Each row was made from one path, in order. Every step used is in the known rows, and no mark comes twice. Write each row's path.
Known rows:
P > V: [ -9.1  -7.4 -26.8 -24.8 -13.6   4.2  -7.1  -5.9  -4.3 -10.5  -8.5 -28.1
 -16.6   1.4   7.9  -5.7  -9.0 -11.1  -9.5   0.2  -7.2   2.7]
L > N: [ -7.9  -7.9  -5.3 -11.5 -14.5   9.6   5.1   7.9 -10.1  -0.6   3.3 -16.2
 -14.6  -3.0 -11.4  10.0   0.1 -10.4  -8.4  -1.0   0.1  -2.1]
S > L > E: [-14.2 -14.9  -4.9  -4.2  -5.2  17.9   9.2  16.1 -12.2   5.1   4.7 -13.4
 -16.1 -15.1 -16.5  13.9   8.2  -8.1 -21.0 -15.7  -7.7  -1.1]
H > L > S: [-15.7 -15.8   9.0 -32.6 -11.1  21.0   3.4  10.3 -17.8   3.8  -0.6 -17.3
  -0.1   5.3 -20.9  12.9  18.3 -21.7 -13.6  -8.0  -7.9  15.6]
K > L > P: [-23.0   3.5   6.1 -22.8  -5.8  -7.6  -4.5  15.8 -26.2 -20.8   9.2 -21.9
   2.3   6.1  -4.8   5.0   8.2  -6.2   4.9   8.2  10.9 -10.9]
Q > K: [ -1.7  -4.2 -26.0 -28.0 -10.8   4.4  -2.9  -5.0  -4.4  -8.5  -3.8 -28.3
  -4.2   4.3   1.6   2.5 -11.9  -5.7 -15.1   0.2  -4.0   5.7]
L > E: [-11.8 -11.1  -6.0 -10.6 -18.6   4.9   9.9   8.3  -9.0  -4.0   2.0 -18.7
 -11.2  -4.8 -15.9   6.7   3.8 -12.5 -10.9   3.0   0.1   1.6]
V > K: [ -5.9  -7.7 -23.7 -27.5  -7.9   8.7  -3.4  -7.8  -8.4 -12.6  -5.3 -29.8
  -8.3   0.8   5.3  -1.5  -8.6  -8.1 -15.1   7.5  -6.4   4.1]
E > L: [-10.5  -9.9   5.7 -11.5 -24.9  -3.8   8.5  -2.1   3.6 -11.1  -1.0 -26.3
   2.3  -5.6 -14.4   0.3   4.8 -12.8  -7.0   2.2  -1.7  -3.1]
V > K > Q > P: [ 17.7 -19.2 -64.9 -46.5   2.5   7.5 -22.7 -25.2   1.6 -18.8 -24.3 -38.9
 -18.2   4.6  21.5 -16.5 -27.4 -10.6 -26.9  11.8 -12.2  -0.2]
H > L > P: [-19.9 -11.3  10.9 -29.5 -20.1   2.1   3.1  12.5 -13.0  -1.7   9.3 -30.7
   2.6  14.5 -20.9   2.0  10.2 -27.2  -7.8  -2.8   6.0   1.8]
E > L > P > V: [-21.1 -22.9  -0.4 -21.7 -32.3 -11.5   2.2  -1.0   5.4 -13.8  -5.4 -49.7
 -12.0   5.5  -6.3  -9.7   3.8 -22.7  -7.3   5.2   2.2  -9.7]
J > L > P > Q: [-17.1 -21.4  -9.2 -32.3 -15.7   8.4  -6.1   2.3  -6.7  -3.4   0.9 -39.1
  -5.4  14.5  -9.2  -9.0   6.7 -22.8 -14.0   5.4   2.9   4.4]
P > V > K: [ -2.9 -14.3 -44.0 -37.1  -7.8  11.5  -9.1 -15.9  -2.7 -14.7 -16.9 -38.8
 -23.4   2.5  20.1  -9.0 -15.7  -9.8 -18.4   8.3 -13.7   5.1]
V > K > L > S: [-12.7  -8.5 -12.3 -38.7  10.2  18.6  -5.9   3.6 -29.7 -19.2  -9.2 -19.5
  -7.9  -2.2   8.1  11.0  10.0  -1.3  -9.3  11.7 -10.3   4.9]
K > Q: [ -2.3 -10.0 -27.1 -25.9 -10.5   0.3  -9.2  -7.2  -2.5 -14.4 -11.3 -26.0
  -4.3  -0.2  -1.0  -1.9  -8.8 -13.7 -16.6   1.9   2.7  -0.8]
H > L > P > V > K: [-10.8 -23.7 -26.8 -51.8 -13.4  13.3  -5.4  -5.9  -6.2  -6.2 -10.4 -49.0
 -19.3  18.2   6.1  -9.5  -3.9 -27.7 -19.3   6.4  -9.1   4.1]
S > L > N: [-11.0 -11.2  -4.1  -5.3  -0.2  22.9   4.1  16.4 -14.1   8.5   4.4 -11.8
 -19.4 -12.6 -11.9  17.5   5.2  -5.2 -18.5 -19.6  -8.1  -3.9]
H > L > P > Q: [-18.1 -20.3 -11.2 -37.8 -17.0   5.0  -6.6   1.2  -4.9  -2.7  -0.4 -41.1
  -6.6  16.6 -11.5  -6.9   4.8 -28.3 -13.1   3.0   1.9   3.9]
Q > K > L > E: [  1.7  -4.5 -26.7 -30.9   0.1   9.8   5.0   5.2 -17.2 -12.8  -4.5 -13.9
 -13.1  -1.6   2.9   9.7  -1.1   1.3 -11.0  11.6  -7.3  -2.6]

Write each row's path:
[ 11.4 -16.8 -64.4 -45.6  -1.0  11.5 -19.8 -24.2   0.4 -15.2 -21.4 -41.8
 -30.5   7.4  29.9 -19.7 -27.8  -7.9 -19.7  10.4 -21.9   3.8] => Q > P > V > K
[  0.8 -13.3 -47.9 -36.2  -7.6   6.3 -13.3 -17.0   3.9  -9.3 -13.4 -39.3
 -12.7   5.3  12.0  -6.4 -16.9  -6.0 -20.5   6.9  -8.4   7.3] => P > Q > K
[-22.3 -25.0  -2.0 -20.6 -28.9 -12.1  -1.2  -4.0   7.9 -13.7  -4.8 -52.2
  -4.6   4.1 -11.3  -9.7   4.8 -21.8  -9.5  10.7   5.4  -8.2] => E > L > P > Q
[-13.6 -18.3 -32.5 -36.7 -15.3  -5.0 -13.2  -7.4   1.1 -11.9  -7.7 -55.1
 -12.0  13.1   5.2  -7.7 -11.8 -15.7 -18.2   8.7   3.5  -0.1] => L > P > Q > K
[ -5.8 -13.5 -36.6 -48.0   9.5  16.7 -15.3  -5.2 -17.7 -15.8 -16.6 -28.1
 -13.0   2.7  14.5   6.1   2.0   1.5 -14.5  11.3 -13.1   7.8] => P > Q > K > L > S
[-18.9 -23.0 -28.5 -32.4  -1.2  14.4 -10.2   1.4  -9.6  -7.4  -8.8 -49.1
 -27.3   0.6  12.1  -3.3  -5.3 -12.7 -25.2  -7.6 -10.5  -4.5] => S > L > P > V > K
[ 13.7  -7.3 -65.7 -52.9  14.9  13.8 -22.2 -19.5 -12.1 -24.1 -21.3 -28.4
 -28.8   6.2  39.0 -16.0 -22.2   4.2 -11.1  18.3 -24.2  -3.2] => Q > P > V > K > L
[-17.9 -17.8  -8.8 -39.0 -19.8   5.5  -2.9   4.5  -7.8  -3.2  -2.0 -38.9
 -13.0  17.3  -6.5  -6.7   3.3 -28.2 -11.0  -2.0  -1.7   2.1] => H > L > P > V
[  3.1  -3.8 -48.8 -43.7   7.6   8.2 -15.8 -12.1  -9.1 -18.7 -13.7 -26.6
 -11.7   4.0  20.9  -3.1 -11.6   4.9 -11.7  14.9 -11.2   0.9] => P > Q > K > L
[-15.9  -3.4 -10.0 -35.4   0.6   0.4  -6.6   5.2 -24.4 -25.0   1.2 -32.1
  -5.0   6.7   8.3   0.5   1.6  -5.5  -3.7  16.9   4.3  -9.4] => V > K > L > P
[ -5.0   2.2  -7.2 -18.3   1.2  11.2   2.0  12.8 -23.4 -10.5   2.6  -3.8
 -12.5  -3.5  -2.2  13.6   5.8   0.8   0.1   6.2  -1.6  -8.1] => K > L > N
[-14.0 -12.9 -33.0 -43.9   3.5   2.3 -16.5  -5.8 -16.9 -25.2  -9.4 -42.8
 -13.5   8.8  18.0  -8.3  -3.8  -6.6  -9.2  23.0  -0.5  -7.1] => V > K > L > P > Q
[-19.7  -4.1 -13.6 -32.3  -5.5  -4.2 -10.4   7.6 -20.7 -22.1  -2.0 -30.6
 -13.7   8.2  10.1  -3.9   1.7  -7.6   1.7   9.4   2.6 -10.8] => K > L > P > V
[-13.2   0.3 -13.5 -36.3  -2.8  -4.4  -6.7   8.3 -20.5 -20.5   3.0 -30.8
  -1.8  10.1   5.0   4.4  -0.6  -2.4  -4.1   9.6   5.9  -8.1] => Q > K > L > P
[ 14.4 -19.2 -68.9 -43.7  -3.0   3.8 -25.8 -23.9   5.7 -16.6 -26.5 -37.1
 -27.3   6.2  23.3 -21.3 -27.2 -13.4 -20.8   4.4 -13.3  -1.0] => K > Q > P > V
[ -0.7 -12.8  -0.8 -19.6 -12.1  25.7   9.3  10.8 -11.4   8.7   3.8  -9.9
 -10.8   3.9 -15.9   9.2   9.7 -15.4 -13.6  -3.3  -5.6   5.6] => J > L > N
[ 14.3 -17.6 -64.8 -48.6   9.4  17.5 -12.1 -13.3 -11.4 -19.1 -21.9 -26.9
 -39.0   2.3  30.2 -11.6 -16.7  -0.3 -15.2  22.0 -24.8  -4.2] => Q > P > V > K > L > E
[  0.2 -15.8 -44.8 -39.7   3.4  17.6  -1.6  -5.2 -14.9 -18.2 -17.6 -23.5
 -32.6  -1.6  20.9  -1.4  -4.6  -2.7 -14.1  19.9 -16.8  -2.5] => P > V > K > L > E
[ -6.7 -16.2  -2.5 -24.3 -17.5  17.0  14.4   9.8  -8.9   6.0   2.8 -13.3
  -9.1   3.4 -23.1   7.8  10.4 -22.1 -14.9  -1.3  -6.5   7.6] => H > L > E
[  5.5 -17.7 -53.5 -57.0  16.3  21.5 -22.3 -11.9 -20.5 -21.1 -24.8 -30.0
 -31.2   4.0  32.4  -7.2  -8.6  -1.0 -13.8  14.5 -26.7   4.0] => Q > P > V > K > L > S
